Every row comes from one small tree of marks. The marks that hang from a mark follow it in brackets, in the order of their numbers. Every link used is in the known rows. Which tree was each row made from?
Known rows
k_39(k_277 k_374): [ 11.1  -1.3 -14.7 -23.2 -24.6  16.7 -31.6  -8.2  -2.5  12.5  -2.8  -6.9
  15.1  16.0 -17.3   5.4  -7.8  -1.8 -10.4  -6.0   9.7 -19.1  -8.9 -12.3
  -1.7  -4.8   1.0   9.1]
k_239(k_39): [ -2.2   8.5 -36.4  10.6 -24.7  -5.1 -53.1  -8.5 -17.9 -20.2 -15.2 -20.8
 -31.8  11.6 -15.2  19.1  -0.1   7.3  -4.5   8.3 -42.4   7.1  -7.9   2.3
  -1.9   7.4 -11.5  15.1]
k_239(k_39(k_374 k_403 k_816)): [  1.4   4.4 -17.3 -26.7 -53.4  22.5 -52.8 -26.4 -24.5 -11.0  -0.8  -0.8
 -18.7  -4.7   5.2  40.8 -12.1  -8.1 -10.4  -3.8 -27.4  -5.6  14.7 -21.7
  -6.5  21.9   8.5   8.3]
k_374(k_965(k_816(k_254(k_277(k_39(k_868)))))): [ 16.8  -8.5  65.6  52.4  66.2 -37.7  70.4  16.5  25.7  -1.4   8.7  13.8
  23.4  -8.2  -2.6 -15.1  37.6  -1.0  -2.4  13.8   8.0  37.1   8.4  32.2
   0.8  -1.5   0.9  -5.8]
k_39(k_277 k_374(k_965) k_816(k_254) k_868): [  7.3   0.4  18.2   8.2  21.3  37.4  36.7  24.2   4.9  37.8   2.4  16.1
  31.8   6.5   3.6  -5.3   3.4   3.0  -5.7   0.6  55.6 -16.0   3.3  -5.6
   3.1   7.1   9.7  -3.2]
k_403(k_39): [-13.7   4.3 -31.3  -1.0  -3.9 -52.6   1.1  -2.3   2.3 -17.2  -6.0 -29.7
 -18.1   9.0  -8.4 -11.7  -2.5  -4.7   4.9  -2.5 -30.6  -1.4 -12.2  -0.4
   6.1 -20.4 -13.9   7.6]
k_374(k_965): [-31.6   1.1 -15.0   3.1  -7.1   0.6  10.0  13.6  -8.8  -1.1  -9.1  -3.5
   0.0  -7.7  20.5  -5.5  -4.2   4.2 -12.4  -7.9 -36.2   2.3 -14.8 -12.9
  -5.6 -25.8  -3.9  12.1]
k_277(k_39(k_403 k_868)): [-16.1   0.6 -27.4 -12.6 -14.3 -35.3 -10.3 -11.3   3.7 -35.1   0.7  -4.7
 -21.6   5.1   1.2 -38.2 -20.9   2.8  16.9   1.6 -45.4   1.6  -9.7  19.0
  -7.5  -9.9 -20.5 -21.4]
k_277(k_39(k_403 k_816)): [ -1.2   0.5 -16.3 -20.3  -3.7  16.4 -20.5 -12.5  -8.6 -17.6   4.5  -3.7
 -25.7  -8.0  11.9 -28.2  -6.5   8.7  21.4  -8.7  -4.9   7.1  -1.6  -0.2
  -2.7  -4.0   1.0  -5.1]
k_254(k_277(k_39(k_868))): [ 12.3  -6.4   8.2  15.5  21.9 -57.4  -3.8  28.1  18.7 -20.8  -6.1  -6.0
 -35.9  -8.5 -13.2   1.6   8.1   9.7  10.3   4.3  10.7  11.3  -0.4  13.1
  11.8   0.4 -17.8  -9.8]
k_816(k_254(k_277(k_39))): [ 29.9  -5.0  17.8  38.9  57.6  -8.0  -0.6   7.0  13.1  -4.7  -0.7  -3.6
 -32.8   3.0  -8.6  22.2  41.2   5.0  19.6  12.1  16.6  21.6   4.4  24.7
  11.0  10.3   1.7  13.9]
k_39(k_277 k_374(k_965) k_816): [  1.6  -1.1  16.0 -28.5 -11.6  42.6  13.8   9.1  -4.6  28.2  -0.6   8.9
  24.4  -6.7   7.2  -6.9   1.2   3.7 -15.7 -17.5  36.3 -17.0   1.8 -34.6
   0.2  -8.6  14.5   7.8]
k_277(k_39(k_374(k_965) k_816(k_254) k_868)): [ 29.9  -3.4  30.3   3.0  25.2  -2.8  39.4  25.3   1.4  15.4  24.3  11.5
  -0.2  -2.7  50.9  -7.4  16.9  -0.6   4.9  -0.7  24.7 -14.3  14.8  12.8
   1.4  11.9   8.4  -9.9]
k_254(k_277): [-14.9  -5.2  -3.5  19.9   9.7 -14.7 -22.1  23.1   4.2  -1.6 -15.5  -8.6
 -20.9 -13.0 -16.6  43.6   3.6   6.4  -4.0  -1.9   4.6  14.8  -6.3  -9.3
   9.8  -5.5  -5.1  18.3]
k_239(k_39(k_277 k_374(k_965) k_403 k_868)): [-19.6   8.2  -6.7 -25.9 -47.0  -4.3   6.6 -37.6   3.0 -22.0 -16.5  13.9
  14.6   4.0 -22.3 -12.0  -9.7 -11.8 -22.4   2.6 -53.5  -8.1   8.2 -18.3
 -11.2   5.6  -7.6 -14.4]
k_239(k_39(k_868)): [ -7.3   9.1 -39.5  17.7 -27.4 -31.1 -43.8   9.6 -10.9 -25.1 -15.5 -18.0
 -32.0  13.6 -18.4   8.9 -17.5   9.6  -3.7  13.6 -36.8   2.5  -9.0   9.4
  -0.1   9.2 -23.0  -2.8]
k_39(k_374 k_403): [-20.6  -3.7 -22.5 -31.3 -46.0   2.0 -35.1 -23.8 -13.7  -7.0   5.6  -2.4
   3.5   0.3  16.9  28.3 -24.7 -15.8 -13.7 -10.2 -53.6 -14.1  -2.1 -11.3
 -12.9  -7.0   1.3   6.9]
k_403(k_39(k_277 k_816(k_254) k_868)): [  8.4   9.0 -13.2  27.6  50.7  -8.0  34.6  14.5  16.6  12.8 -11.5 -14.8
   2.4  22.0 -44.4 -36.6   4.8   9.2  26.3  11.4  62.2  -2.8  -9.3  13.0
  15.3   1.3  -9.2  -8.1]
k_965(k_374 k_816(k_254)): [ 13.8  -0.1  31.2  21.0  20.7 -14.4   4.8  -2.7  -0.1  20.9  15.7  -0.6
  27.7  -6.7  23.3 -16.8  29.2   8.2   2.1  14.1  -9.1  21.2 -23.8  31.0
   0.9 -31.4   8.5  18.4]
k_277(k_39(k_374 k_403 k_816 k_868)): [  9.5  -4.5  -2.6 -36.7 -29.3 -17.4 -13.9  -3.0  -3.4 -12.9  17.5   2.7
 -12.1  -5.2  27.5 -11.6 -21.3  -4.6   8.3  -9.1  -1.7 -14.7  10.8   1.7
  -3.6   7.0  -2.3 -21.8]
k_374(k_965(k_816(k_254))): [-10.8  -1.6  25.9  42.0  33.1  21.0  39.2   1.0  -4.4  18.3   7.5   3.2
  48.1   6.3  12.2 -10.3  15.7  -1.9 -12.4   7.1 -24.3  25.4  -8.9  19.6
 -12.9 -18.6  10.3  17.0]

Write each row's tree
[-13.9  -3.7   8.3 -16.6 -23.1  -8.7  18.7  39.8  -8.6  17.3  10.1   5.4
  11.0 -16.8  41.9  11.6 -21.3  -0.4 -18.0 -14.0  11.4 -19.7   4.4 -21.3
  -0.7  -5.9   2.8  -5.6]	k_39(k_374(k_965) k_816 k_868)
[ -8.8  -0.1 -18.4 -13.9  -5.3 -11.4  -7.4   4.9  -1.2 -20.7   2.8  -1.1
 -22.8  -9.1   7.0 -37.0 -22.0  10.7  23.0  -3.7   0.6   2.4  -3.8   9.6
  -2.5  -3.4 -11.5 -22.7]	k_277(k_39(k_403 k_816 k_868))
[-15.5  13.2 -35.2  -2.0 -20.2  27.2 -30.5 -17.3  -3.3 -18.9 -27.6   0.9
 -12.0   5.6 -54.4 -24.0 -24.3  14.1   7.1   7.5   8.0   7.0  -5.6  -8.6
  -0.5  13.3 -12.9 -14.3]	k_239(k_39(k_277 k_403 k_816 k_868))
[ -9.4   4.8  -1.7  50.7  25.9  12.0 -11.0   5.0   2.8 -11.7 -20.4   8.2
 -33.0 -11.2 -34.4  48.2   7.9   4.8   7.5  18.7  16.9  26.9  12.2   4.5
   9.7  35.5  -2.3   2.7]	k_239(k_39(k_403 k_816(k_254(k_277)) k_868))
[  3.0 -10.1  50.4 -31.1  -2.2   0.2  31.4  -8.6   7.6  -6.3   9.9  20.4
 -11.8 -40.7  30.6  17.5  22.4 -10.7  -8.2 -20.1   2.3   5.7  29.3 -29.1
   2.7   1.7  18.1  -0.2]	k_254(k_277(k_39(k_374(k_965) k_403 k_816)))
[-28.7  -0.1   6.8 -33.9 -28.8  25.6  28.4  -2.2   3.5  10.2  -4.7  20.8
  31.1 -10.8   0.7 -24.9 -24.9  -3.7 -12.9 -13.8  11.2 -16.4   2.3 -29.3
  -5.7  -7.6   4.1 -16.4]	k_39(k_277 k_374(k_965) k_403 k_816 k_868)
[ -8.7  -7.1  52.1  57.9  54.2   8.7  51.3  12.2  11.3  17.6  -1.9  12.0
  39.2 -11.5  -6.2  24.4  34.3  -3.9 -16.9   7.9  -0.7  39.5   0.5   9.3
  -1.8  -9.4  14.2  22.5]	k_374(k_965(k_816(k_254(k_277))))
[ 53.2  -4.3  13.3  -1.6  24.2  21.7 -16.3   7.2 -10.1  19.4  25.9  -3.4
 -12.9   9.1  36.5  16.2  23.2   0.3  14.0   0.2  37.7 -12.7  11.5  18.2
   2.9  18.5  15.8   7.8]	k_277(k_39(k_374 k_816(k_254)))
[  1.7  12.7 -35.7  12.3 -18.2  -9.0 -36.8  -2.9   0.1 -18.7 -27.4 -13.7
 -16.4  23.6 -55.9 -18.5 -10.9  14.4   0.1  15.9  -4.1   1.4 -13.0   6.0
   2.2   7.5 -23.1  -7.5]	k_239(k_39(k_277 k_868))
[-17.6  -1.7  12.0  -3.8   0.5  53.1  23.9  -9.0 -12.6  20.7  11.8  18.1
  20.3 -11.6  42.4  25.7   2.5 -12.4  -8.9  -9.8 -11.8  -7.2  10.4 -13.3
  -9.0   3.4  23.0  12.2]	k_39(k_374(k_965) k_403 k_816(k_254))
[-12.2  -0.5 -14.7 -31.7 -31.1  21.3 -17.5  -4.1  -0.3   7.9  -3.9   8.4
  20.0   0.1 -17.2  -9.9 -35.1   0.2  -1.8  -8.6  26.9 -19.3  -2.7 -18.8
  -2.9   3.5  -0.6 -15.6]	k_39(k_277 k_374 k_403 k_816 k_868)
[ -0.7  -3.9  11.0  32.2  45.3 -24.8  11.2  -3.5  20.2 -22.7  -3.8   9.6
 -26.7  -2.0 -16.7   8.8  14.7  -1.1  22.4  15.5  -6.2  21.0   4.2  29.8
   3.9  12.4  -9.6  -9.7]	k_816(k_254(k_277(k_39(k_403 k_868))))
[  2.3   3.9  -1.7 -14.5 -45.8 -10.7 -13.6 -11.8 -16.3 -10.9  -1.2  -3.0
  -7.6  -0.7  22.1  32.3   9.6 -10.6 -29.1  -2.3 -60.8  -8.4  11.0 -17.6
  -6.2   4.7   2.5  13.7]	k_239(k_39(k_374(k_965)))
[ 15.5   2.1 -12.7 -31.5 -16.8 -37.1   1.5 -21.1  10.1  -1.1  -2.8 -21.7
  10.1  18.6 -26.6 -12.2   5.5 -13.4  -4.7  -5.6  -1.4 -20.5  -1.7 -12.5
   6.6 -10.5  -4.7   2.6]	k_403(k_39(k_277 k_374))
[35.5 -4.6 28.9 -4.1 26.6 24.8 28.4  6.5 -6.0 20.1 25.1  8.0 -0.8 -5.4
 54.4  4.0 34.0 -2.0  2.9 -5.9 19.4 -8.1 16.4  4.9  0.2  8.2 21.5  8.1]	k_277(k_39(k_374(k_965) k_816(k_254)))
[ 15.7  -6.0  58.9  36.4  42.0 -23.2  15.7   6.1  15.2  21.2   6.5   8.2
  19.7 -26.0   4.5  19.5  47.0   6.3  -2.6  15.1  14.0  33.8 -12.5  21.3
  12.7 -21.4  11.7  24.2]	k_965(k_374 k_816(k_254(k_277)))
[-36.7  -3.3  -0.2 -33.2 -45.5   4.3   9.6 -21.3  -9.6  -5.6   4.4  10.1
  16.4 -13.0  34.4  15.0 -13.0 -18.7 -23.8 -15.5 -68.6 -11.4   3.8 -24.4
 -15.4 -15.3   6.4   6.6]	k_39(k_374(k_965) k_403)
[-37.3   5.0 -39.8  -5.5 -15.9   5.4 -13.5 -13.5   7.4 -14.9 -20.6   0.4
  10.7  12.7 -43.7 -35.8 -36.1   5.9   4.7   2.3 -13.4  -2.0 -23.4   0.2
  -6.3 -14.8 -19.2 -14.7]	k_39(k_277 k_403 k_868)
[  8.6  -3.1  39.8  19.5  18.2   8.9  53.1  -1.1  12.1  29.9  11.4  15.0
  75.6  19.2  -9.6 -21.1   5.7  -9.3 -22.2   8.3  10.9   2.0  -2.4  15.7
 -11.5  -4.3   7.2  -5.4]	k_39(k_277 k_374(k_965(k_816(k_254))) k_868)
[  1.6  -4.2 -10.0 -14.1 -26.7 -10.8 -28.9  37.8 -13.0  16.3   9.7  -7.9
  -2.1  -3.7  22.9  25.5 -33.0   2.6  -7.9  -8.8  27.8 -23.4   0.3  -9.8
   2.9   4.7  -1.4  -6.0]	k_39(k_374 k_816 k_868)
[  0.4   6.9 -19.3  -9.5  13.1  -4.4   8.3   0.4   7.8   3.5 -15.6 -21.4
  -5.1   8.2 -39.8 -39.9   2.6   9.2  15.8  -6.3  44.0  -0.6 -10.9 -15.9
  14.6 -13.3  -4.1   1.8]	k_403(k_39(k_277 k_816))
[ 33.2 -13.8  58.7  13.2  28.3  -8.8  13.2 -36.3  13.1  -4.1  24.1  12.8
  24.3  -2.1  -3.2  29.7  34.0 -22.9  -4.4   6.2 -15.4  28.1  20.1  24.7
  -8.1  14.5  17.9   5.1]	k_965(k_816(k_254(k_277(k_39(k_374 k_403)))))
[-11.2   5.2 -21.9  16.4  29.4  81.5  -9.1 -17.9  -2.5  17.4 -13.8   6.8
  11.6   8.6 -32.6 -12.9  -1.3  10.1  19.7   3.5  38.9   7.5 -10.8   1.5
  -2.2   2.0   8.9   8.6]	k_39(k_277 k_403 k_816(k_254))
[ -8.4   4.0 -24.0   3.2   6.2  18.7 -17.6  32.0   3.1  13.4 -16.5  -6.4
   3.5   5.7 -33.2 -29.8 -26.7  22.7  10.8  -1.1  60.1  -6.7 -17.4  -7.1
   7.8  -4.6 -10.8  -9.2]	k_39(k_277 k_816 k_868)
[ 33.8  -5.2   3.0 -25.5 -14.1 -30.3 -16.4  26.2  -4.3   1.2  21.5  -7.6
 -18.3  -0.6  29.6  -2.4 -11.3   4.2   5.9  -7.1  30.2 -21.3   6.5   5.1
   4.0   8.3  -3.6 -16.6]	k_277(k_39(k_374 k_816 k_868))
[ 33.5   0.1  -2.8  21.8  44.5  26.3 -12.2  13.0  -7.1   8.9   9.9  -7.8
 -25.3   9.4  15.5 -10.6  22.6  15.8  28.0   5.5  40.7   6.4  -2.7  24.5
   4.2   8.5   6.6   8.0]	k_277(k_39(k_816(k_254)))
[-43.1  -2.4  -7.0 -25.8 -47.1 -22.5  20.6  -4.8  -2.6  -9.6   2.7  12.9
  18.4 -10.5  31.7   3.1 -32.3 -16.8 -21.6 -10.4 -62.7 -15.2   1.5 -14.6
 -14.3 -12.6  -5.9 -11.0]	k_39(k_374(k_965) k_403 k_868)
[ 26.5  -6.4  31.1  16.6  39.9 -25.1  23.8  16.0  11.7  20.3   5.5  -9.2
 -12.1 -10.0  -3.1  61.6  32.3 -14.7   2.4  -0.6  48.5   1.3  20.7  -8.9
  22.0  17.2  15.6  19.7]	k_403(k_39(k_374 k_816(k_254(k_277))))
[ 12.3   8.3 -12.1  22.6  50.3  21.3  23.5  -0.3   8.9  17.4 -11.3 -17.0
   1.4  19.8 -40.4 -26.8  21.9   7.8  24.0   6.4  56.9   2.8 -10.2   3.9
  13.7  -2.1   2.8   9.9]	k_403(k_39(k_277 k_816(k_254)))
[-39.2   2.0 -33.4  -0.5 -19.0   5.2 -18.3  16.6  -8.4  -6.6  -8.5  -2.2
  -8.5  -8.7  -2.2  -9.0 -42.6   8.9   8.5  -6.1  -1.7  -1.5 -12.8  -6.4
  -4.0  -6.4 -10.0 -10.4]	k_39(k_403 k_816 k_868)
[  4.1  -4.9 -10.1 -35.4 -35.8 -42.1 -15.4 -17.0   1.1 -26.6  15.0   0.1
 -10.4   4.0  20.9 -11.9 -23.4 -11.9   1.8  -3.7 -46.6 -15.9   4.7  12.3
  -9.1   0.9 -10.9 -20.8]	k_277(k_39(k_374 k_403 k_868))
[  2.8  14.0 -24.8  21.8  16.8  76.2 -31.2 -37.1  -9.6  -1.3 -22.7   4.2
  -8.3  15.2 -47.7  -2.5  14.1  10.4  15.6  15.0  17.9  15.8  -0.7   2.3
  -0.6  23.1   6.7  10.1]	k_239(k_39(k_277 k_403 k_816(k_254)))
[-20.0   4.7  -6.1 -26.5 -59.7   0.1  -7.4 -40.7 -16.1 -22.9  -5.1   8.7
  -3.4  -9.7  17.8  25.7  -1.7 -19.3 -29.1  -4.4 -90.6  -1.5  12.9 -23.0
 -14.9   4.8   3.8   7.4]	k_239(k_39(k_374(k_965) k_403))
[ 27.7  -5.4  -4.2 -23.5 -22.9 -54.5 -21.7  11.0   0.3 -12.2  18.3 -11.5
 -15.5  12.5  24.3  -5.5  -9.6  -4.0   1.4  -1.5 -14.1 -19.6   1.7  17.3
  -1.2   2.2 -11.8 -15.8]	k_277(k_39(k_374 k_868))
